Every row comes from one small tree of marks. Brackets hold a mark, then the marks that hang from it, in alphabetical order. Every link used is in the known rows. Which tree was each row made from?
In the rows, 128 means zero.
Known rows
[N J]: [155 126 120 124 122 142 143 150 131 158 134 112 104 121 117 130 131 129
 131 181 125 141 126 132 125 107 113 128 154 124 139 135 144 162 100 123
 115 115 116 125 129 136 153 156 133 134]
[F A [Z [G L]]]: [ 98 172  90 157 151 112 130 117  80 145 203 207 131 178  99 105  42 142
  93 153  94 119 104 117  93 110 127 117 127 152 151 131 138 182 115 145
 121 106  62 140 122 195 147 146 127 123]
[U S]: [138 111 129 111 106 153 155 138 139 109 140 115 115 131 139 132 118 126
 138 135 123 110  99 146 121 124 107 159 138 135 106 134 117 153 125 121
 130 133 115 134 137 148  97 155 132 127]
[W [D [J N Q V]]]: [130 175  90 186 105 133 160 145 187 131  94 148 131 209 174 134 159 129
 169 147 154 115 131  74 154 199 122 165 136 168 147 136 127 114 168 131
 137 192 126 106 138 144 151  25 130 177]
[W [D [J Q V]]]: [146 173  98 174 107 125 150 125 158 139  80 156 127 212 159 141 117 124
 129 151 156 111 146  62 159 191 110 178 151 133 163 109 143 106 157 133
 155 206 127  99 142 124 158  57 115 178]
[C R V]: [146 157 164 120 157  87 152 128 166 110 144 145 100 133 137 128 145 114
 176 116 119 110 168 118 170 164 102 104 110 122 139 147 105 129 146 121
 131 162 142 130 142 131 130 111 101 157]
[L K [N [J D V]]]: [148 168 151 179 104  91 160 217 155 195 109 124 141 153 182 110 145 155
  81 116 134 100 195 134 187  70  70 142 198 136 155 173 169 141 106 196
 132 149 100 146 112 146 129 143 103 132]
[J D N Q]: [141 143 141 158 127 139 155 135 147 120  75 129  96 173 145 117 156 126
 160 115 136 120 150  81 180 157 150 136 122 164 143 171 105 135 144 176
 120 129 105 108 156 130 122  89 141 124]
[Q [J N]]: [148 128 135 161 132 113 138 145 152  86 139 122 146 113 155 117 186 124
 159 122 125 141 138 125 119 145 173 128 129 161 126 151  93 102 147 128
 121 123 142 130 124 120 103  50 157 104]
[M A]: [133 127 114 122 134 101 135 129 136 129 187 161 147 126 115  99 141 149
 116 141 128 108 141 126 103 117 120 125 123 114 153 135 141 112 132 112
 121 146 151 121 114 140 129 108 128 115]
[D [J N]]: [152 140 102 143 122 135 133 143 138 116 131 137 120 137 134 156 155 129
 154 117 123 135 130 139 129 180 141 124 133 160 102 152 107 162 146 132
 107 174 106 133 116 133 143  79 146 135]
[C P]: [119 135 128 122 128 127 108 132  91 131 124 127 123 131 116 128 123 111
  97 113 112 125 111 147 138 121 121 140 150 108 101  87 139 138 111 133
 120 133 127 127 108 137 134 128 112 117]
[P [C R V]]: [176 117 156 123 147  80 135 115 166 110 156 143  58 133 151 107 143 106
 154 142 148 114 173 127 181 144 109  97  79 104 134 138 104 144 131 136
  95 167 133 127 135 115 122 144 105 145]
[D [J Q V]]: [152 159 101 176 118 138 148 134 115 148  56 142 109 176 162 147 132 135
 129 143 171 112 139  64 167 194 142 159 161 133 164 111 138 126 147 142
 155 189 106 107 151 115 176 115 126 136]
[N J L]: [180 130 113 105 120 120 136 131 137 173 132 114  88 111 119  78 135 122
 128 168 140 167 134 152 128  93 105 124 168 105 133 126 171 189 111 126
 131  96  83 121 136 135 162 155 148 142]
[Z [G [L K [N J]]]]: [175 148 122 150  70 100 127 186 163 199 196 182 114 182  97  68  89 163
  77 149 111  98 129 147 103  55  76  95 170 134 156 160 176 209 105 141
 113 119  64 175 100 141 139 150  85 149]
[C P R V]: [142 164 167 118 159  82 138 139 130 116 137 147  95 137 126 130 138  95
 142  99 101 117 156 137 180 152  92 114 131 100 112 104 117 148 126 133
 127 165 147 126 126 149 137 119  89 147]
[C R]: [134 138 129 112 144 101 134 117 155 125 139 137 103 127 126 126 134 128
 130 125 133 131 175 120 131 127 112 112 122 118 133 155 106 139 135 117
 132 123 135 129 139 114 132 114 112 159]
[U [Q J] S]: [179 116 146 121  72 154 174 148 119  62 152 136 135 128 137 123 122 124
 145 146 122  92 110 146 127 141 153 163 159 120 148 132  91 139 130 106
 151 129 136 118 144  80  73 110 153 119]
[C P V]: [132 155 165 135 150 104 127 153 107 113 131 137 121 134 133 128 133  96
 141 101  99 110 106 149 182 148 102 129 136 110 107  77 134 135 119 146
 129 164 137 130 109 158 133 130 103 116]
[J D [N L] V]: [136 166 134 192 145  97 147 159 159 150 107 115 107 145 193  83 194 129
 133  86 164 131 157 150 190 131 146 158 177 153 142 151 141 120 151 202
 155 119  82 103 134 160 132  95 151 123]
[Z G]: [152 136 119 122 101 117  99 129 141 135 173 150 123 156  98 108 135 137
 118 133 130 100 124 130 111 126 140 134 120 143 140 104 131 160 140 122
 130 121  80 130 127 137 145 139 124 134]
[Q [J D [N L] V]]: [165 158 150 200 152  79 151 160 159 108 115 122 125 142 206  77 204 133
 131  96 162 133 179 148 190 138 181 171 187 149 153 137 122  82 162 196
 165 116  99  93 132 137 120  55 164 103]
[J D [N L] Q V]: [154 168 131 192 135 112 159 141 153 154  56 121  94 175 196  65 177 128
 145 105 179 127 146  95 208 142 149 167 166 154 160 153 144 129 160 195
 159 120  78  87 159 143 145  97 153 130]
[L [N [J Q]]]: [178 147 118 110  89 139 161 134 138 177  89 104 114 143 126 103 119 124
 135 162 135 136 109  80 144  87  91 108 132 113 168 176 163 179 104 127
 118 121 118 154 164 123 145 153 132 160]
[U [Q [J V]] S]: [162 128 131 162  77 145 186 173 132  90 139 138 144 139 191 125 142 132
 144 144 151  81 110 137 142 146 162 193 171 128 174 123 109 103 128 131
 177 133 134 113 143  90  78 111 140 116]
[G [L K [N [J Q]]]]: [158 147 129 152  88 132 171 174 151 192 106 163 107 185 115  70  72 158
 101 156 131 121 122  94 138  73  67  99 170 113 160 188 170 181 106 129
 115 125 113 161 135 110 133 131  92 142]
[F Z]: [120 138  99 130 143 117 157 139  95 132 134 140 130 129 144 138  83 130
 118 128 100 127 138 114 132 120 127 117 115 123 132 111 127 148 129 126
 128 119 135 123 116 166 139 147 165 134]
[G L]: [104 124 120 163 143 137 144 116 129 138 147 166 108 164 119 120  84 133
 113 146 119 121 108 139 119 126 135 122 138 119 150 135 126 123 115 147
 134 114 129 132 126 128 122 123 109 122]
[N J [L K]]: [186 129 130 117 104 113 119 182 149 186 133 126  91 121 118  57 126 148
 109 143 140 157 166 163 128  81  75 119 203 117  98 129 182 201 125 117
 126 117  84 112 115 124 157 135 130 134]
[P C]: [152  95 115 127 114 126 112 112 123 135 140 127  88 129 142 102 133 125
 106 153 152 133 125 142 132 111 131 127 101 110 126 124 131 138 110 139
  94 133 122 129 127 110 122 157 131 116]
[D J]: [159 132 104 127 126 136 124 120 119 119 124 143 122 140 124 159 115 130
 126 131 126 127 143 135 137 169 126 130 152 125 124 116 125 154 136 135
 128 180 115 126 125 120 145 111 131 135]

Write each row's tree
[155 136 130 135 108 106 109 180 163 150 135 129 115 119 137  51 169 149
 139  78 146 156 151 160 129 109 106 110 163 162  70 157 146 179 162 119
 122 134  93 126 110 133 120  70 136 124] => [J [N [L K]]]
[127 141 124 206 132 106 155 172 158 105 128 125 152 118 201 120 208 138
 156 127 146 138 135 117 138 147 175 162 145 166 147 151 105  72 144 150
 142 127 145 117 132 130 111  46 141  97] => [Q [J N V]]
[163 177 128 175 112 118 187 159 141 193  59 114 114 177 180 114 133 131
 112 155 150 107 151  71 201 101 105 156 164 113 211 171 166 133 106 198
 144 128  98 135 163 143 145 160 118 151] => [L [N [J D Q V]]]
[166 144 101 143  88 119 146 137 160 180 192 168 113 174  87  84  85 145
  94 175 116 102  90 151 102  63 110 104 145 118 185 160 168 200  95 149
 115  99  69 174 134 147 146 164 105 155] => [Z [G [L [N J]]]]
[176 169  93 181 112 129 149 137 147 155  70 130  94 164 178  84 176 135
 158 117 186 143 123  92 173 185 149 158 175 147 144 140 145 159 171 142
 155 176  78  99 150 125 171  70 151 138] => [D [J [N L] Q V]]
[133 164 135 199 135 130 165 162 153 139  59 127 104 176 195 121 176 135
 151 115 163 107 152  75 191 165 155 171 137 162 165 165 116 102 154 194
 143 134 106 100 160 144 139  96 126 119] => [J D N Q V]
[157 160 129 184 128 130 180 156 133 176  59 126  81 180 169 124 141 136
 119 178 159 112 163  70 191 136 123 174 174 125 193 139 149 124 111 191
 150 129 105  93 159 138 165 162 124 127] => [N [J D Q V]]
[143 137 131 157  94 118 162 186 161 185 154 163 130 155 116  86  83 155
  91 144 115 121 129 150 125  59  66  90 178 117 142 183 167 179  94 139
 115 124 114 174 106 126 118 136  89 140] => [G [L K [N J]]]
[190 150  97 131 110 132 135 112 139 130  82 131  82 153 131  85 146 121
 162 119 155 152 129 102 154 178 140 121 152 148 118 144 138 192 171 123
 128 168  83 112 153 116 158  67 165 146] => [D [J [N L] Q]]
[200 146 136 119 122 123 152 119 131 167  70 121  63 168 124  69 121 126
 118 168 145 146 164 103 187 111 110 142 179 101 166 132 165 184 118 168
 136 107  70  89 167 123 162 155 147 146] => [N [J D Q] L]
[182 131 155 157 115  85 112 181 162 109 134 129 136 114 156  47 185 146
 133  93 141 155 170 159 137 111 140 117 178 157  89 147 133 143 172 118
 133 126 110 115 115 110 108  25 147 107] => [Q [J [N [L K]]]]
[139 146  96 142 118 127 134 136 178 101 153 141 142 172 123 145 144 115
 155 130 109 135 138 139 127 180 112 130 131 162 100 147 108 142 154 125
 108 188 131 133 115 144 133  25 139 182] => [W [D [J N]]]
[156 164 129 185 102 110 138 194 165 180  74 127 103 154 191  40 181 156
 144  88 193 131 146  90 160 119 117 140 172 166 116 157 160 150 172 130
 150 137  87 108 135 128 147  70 125 125] => [J [N [L K]] Q V]
[171 113 129 134  70 161 180 172 143  58 158 125 135 113 154 115 158 123
 180 126 128 101  95 154 122 147 164 156 143 164 132 167  80 147 139 106
 137 121 133 131 142  91  65  68 164 116] => [U [Q [J N]] S]
[208 144 150 130 110 118 135 165 141 178  73 135  67 176 131  55 117 146
 100 145 145 137 204 108 189  97  83 132 201 111 136 139 177 192 138 155
 139 126  69  90 143 112 159 145 132 132] => [N [J D Q] [L K]]
[178 157 141 176 120  92 145 204 150 196 108 134  87 159 171  73 153 156
  83 134 156 127 209 160 182  92  88 156 225 125 135 127 183 156 129 190
 152 129  69  97 116 144 160 146 117 125] => [N [J D V] [L K]]
[176 134 134 135 130 145 166 132 125 155  74 126  78 171 124 124 119 129
 118 180 127 120 162  80 174 128 117 141 149 117 169 145 143 157 111 171
 130 120 104 101 164 121 154 162 130 131] => [N [J D Q]]
[203 134 134 117  92 123 129 166 140 191  84 128  80 147 120  48 121 155
 118 158 154 152 162  99 143  95  80 121 189 117 115 136 185 212 133 108
 139 125  81 104 142 111 165 131 129 134] => [N [J Q] [L K]]
[161 149 146 128 120 115 161 150 144 164 122 113 124 141 136 126 117 119
 106 143 115 122 155 140 175  74  93 116 157 111 167 168 151 159  92 185
 113 119 101 155 137 140 121 161 132 150] => [L [N [J D]]]
[149 160 146 199 124  86 131 210 166 161 109 134 111 155 200  67 187 154
 118  62 164 123 190 159 191 122 123 154 198 170 106 154 152 134 165 191
 151 140  76 103 112 149 128  82 128 114] => [J D [N [L K]] V]
[153 148 143 175 112 110 170 183 157 170 147 163 110 184 125  97  80 152
  76 129  99 106 174 151 165  66  68 107 191 117 151 185 161 170  96 189
 111 130 104 164 107 132 117 144  93 135] => [G [L K [N [J D]]]]
[157 153  95 140 108 142 147 124 174 110 103 146 120 199 125 131 137 120
 170 146 128 130 136  81 138 192 114 134 120 157 123 150 112 141 168 109
 113 192 124 117 137 125 139  23 141 185] => [W [D [J N Q]]]
[149 160  99 187 109 146 163 155 142 139  70 137 111 169 177 142 169 136
 160 126 163 119 126  70 166 205 154 158 148 158 147 149 121 135 159 147
 142 182 105 115 142 129 164  74 132 134] => [D [J N Q V]]
[141 133 124 170  92 112 110 166 151 156 188 206 116 203  88  86  89 172
  78 128 118  84 142 151 103 112 115 117 158 150 126 122 138 173 142 131
 138 121  75 136 104 129 142 117  82 119] => [Z [G [L K]]]
[101 190  94 151 133  93 143 120  95 159 208 191 164 166 106  93  31 136
  84 130  91 115  92 127 104  72 109  93 122 146 173 164 157 193 108 152
 112 109  60 175 125 198 124 144 126 143] => [F A [Z [G [L N]]]]
[133 153  95 191 131 133 148 166 145 137 119 129 128 140 178 159 183 133
 149 111 150 122 133 127 144 191 152 154 155 163 123 146 118 132 143 154
 139 182 104 124 117 148 153  70 136 126] => [D [J N V]]
[149 164  91 178 113 101 141 143 193 140 138 141 131 177 167  95 168 124
 148 114 154 141 138 151 150 170 119 162 174 155 119 130 145 135 170 140
 145 180  99 113 120 156 149  24 147 187] => [W [D [J [N L] V]]]
[168 171 133 166  77 114 165 207 147 213  75 124 125 157 173  83 135 157
 117 140 161 113 143  72 156  82  71 133 173 130 165 172 181 159 125 139
 135 148 118 144 134 131 148 134  93 149] => [L K [N [J Q V]]]
[170 151 125 165 102 103 128 203 149 208 121 128 102 129 167  63 159 156
 107 141 168 145 167 151 145  86  91 147 221 129 118 123 189 171 127 138
 153 123  81 110 108 144 164 137 112 123] => [N [J V] [L K]]
[181 144 117 138 101 109 110 178 156 141 134 143 112 136 136  84 160 150
 136  85 146 149 168 164 145 156 106 112 189 151  68 152 145 205 174 120
 120 185  74 125 107 122 144  51 146 134] => [D [J [N [L K]]]]
[138 152 152 217 152  91 165 176 153  95 117 129 141 150 205 127 209 133
 140 115 137 116 172 121 176 155 183 174 162 164 160 151 100  60 154 203
 148 126 132  99 130 137 110  58 148  96] => [Q [J D N V]]
[162 151 122 195 133  89 135 157 163 119 123 116 137 112 202  63 209 137
 147 115 168 154 137 140 146 127 178 162 172 150 144 131 135  97 162 146
 159 113 116 106 136 134 124  45 157 111] => [Q [J [N L] V]]
[167 156 130 157 103 112 152 140 159 173 187 175 107 200  90  98  85 141
  79 157 108  88 136 150 153  70 105 119 164 121 196 156 158 187  95 201
 120 103  57 163 127 148 137 172 111 147] => [Z [G [L [N [J D]]]]]
[166 150 137 142 131 124 147 118 145 132  68 121  76 165 145  62 152 126
 149 103 151 143 150 104 193 139 136 134 145 142 139 159 132 154 156 173
 131 117  80  97 167 128 136  93 157 133] => [J D [N L] Q]
[155 131 153 172 151 103 148 152 141  79 129 129 136 134 162 126 180 127
 140 118 112 127 174 134 166 147 174 141 141 159 133 157  88  95 143 181
 128 124 128 113 130 126  93  54 159 101] => [Q [J D N]]
[141 153 115 153  97 106 130 121 156 155 187 177 138 190  96  82  83 145
  94 123 119  92  91 144 115  84 122 102 126 126 177 146 142 163 127 156
 129 111  80 181 128 142 124 136 103 152] => [Z [G [L N]]]
[138 160 142 185 136 122 163 139 129 146  47 135 104 189 179 128 134 130
 119 125 163  96 160  63 202 153 143 176 148 130 183 129 132  89 136 189
 160 136 114  94 155 136 139 134 116 122] => [J D Q V]
[166 158 113 188 105 101 123 206 156 163 119 137 121 142 182  86 179 157
 131  83 165 130 166 155 159 157 119 139 206 166  92 140 158 172 175 141
 147 190  73 116 100 132 151  57 130 122] => [D [J [N [L K]] V]]
[155 147 110 166 109 143 170 155 128 185  70 122  91 153 161 117 147 133
 138 191 163 124 119  67 144 124 120 166 154 127 172 135 160 136 112 140
 150 127 113 101 155 138 175 155 123 129] => [N [J Q V]]
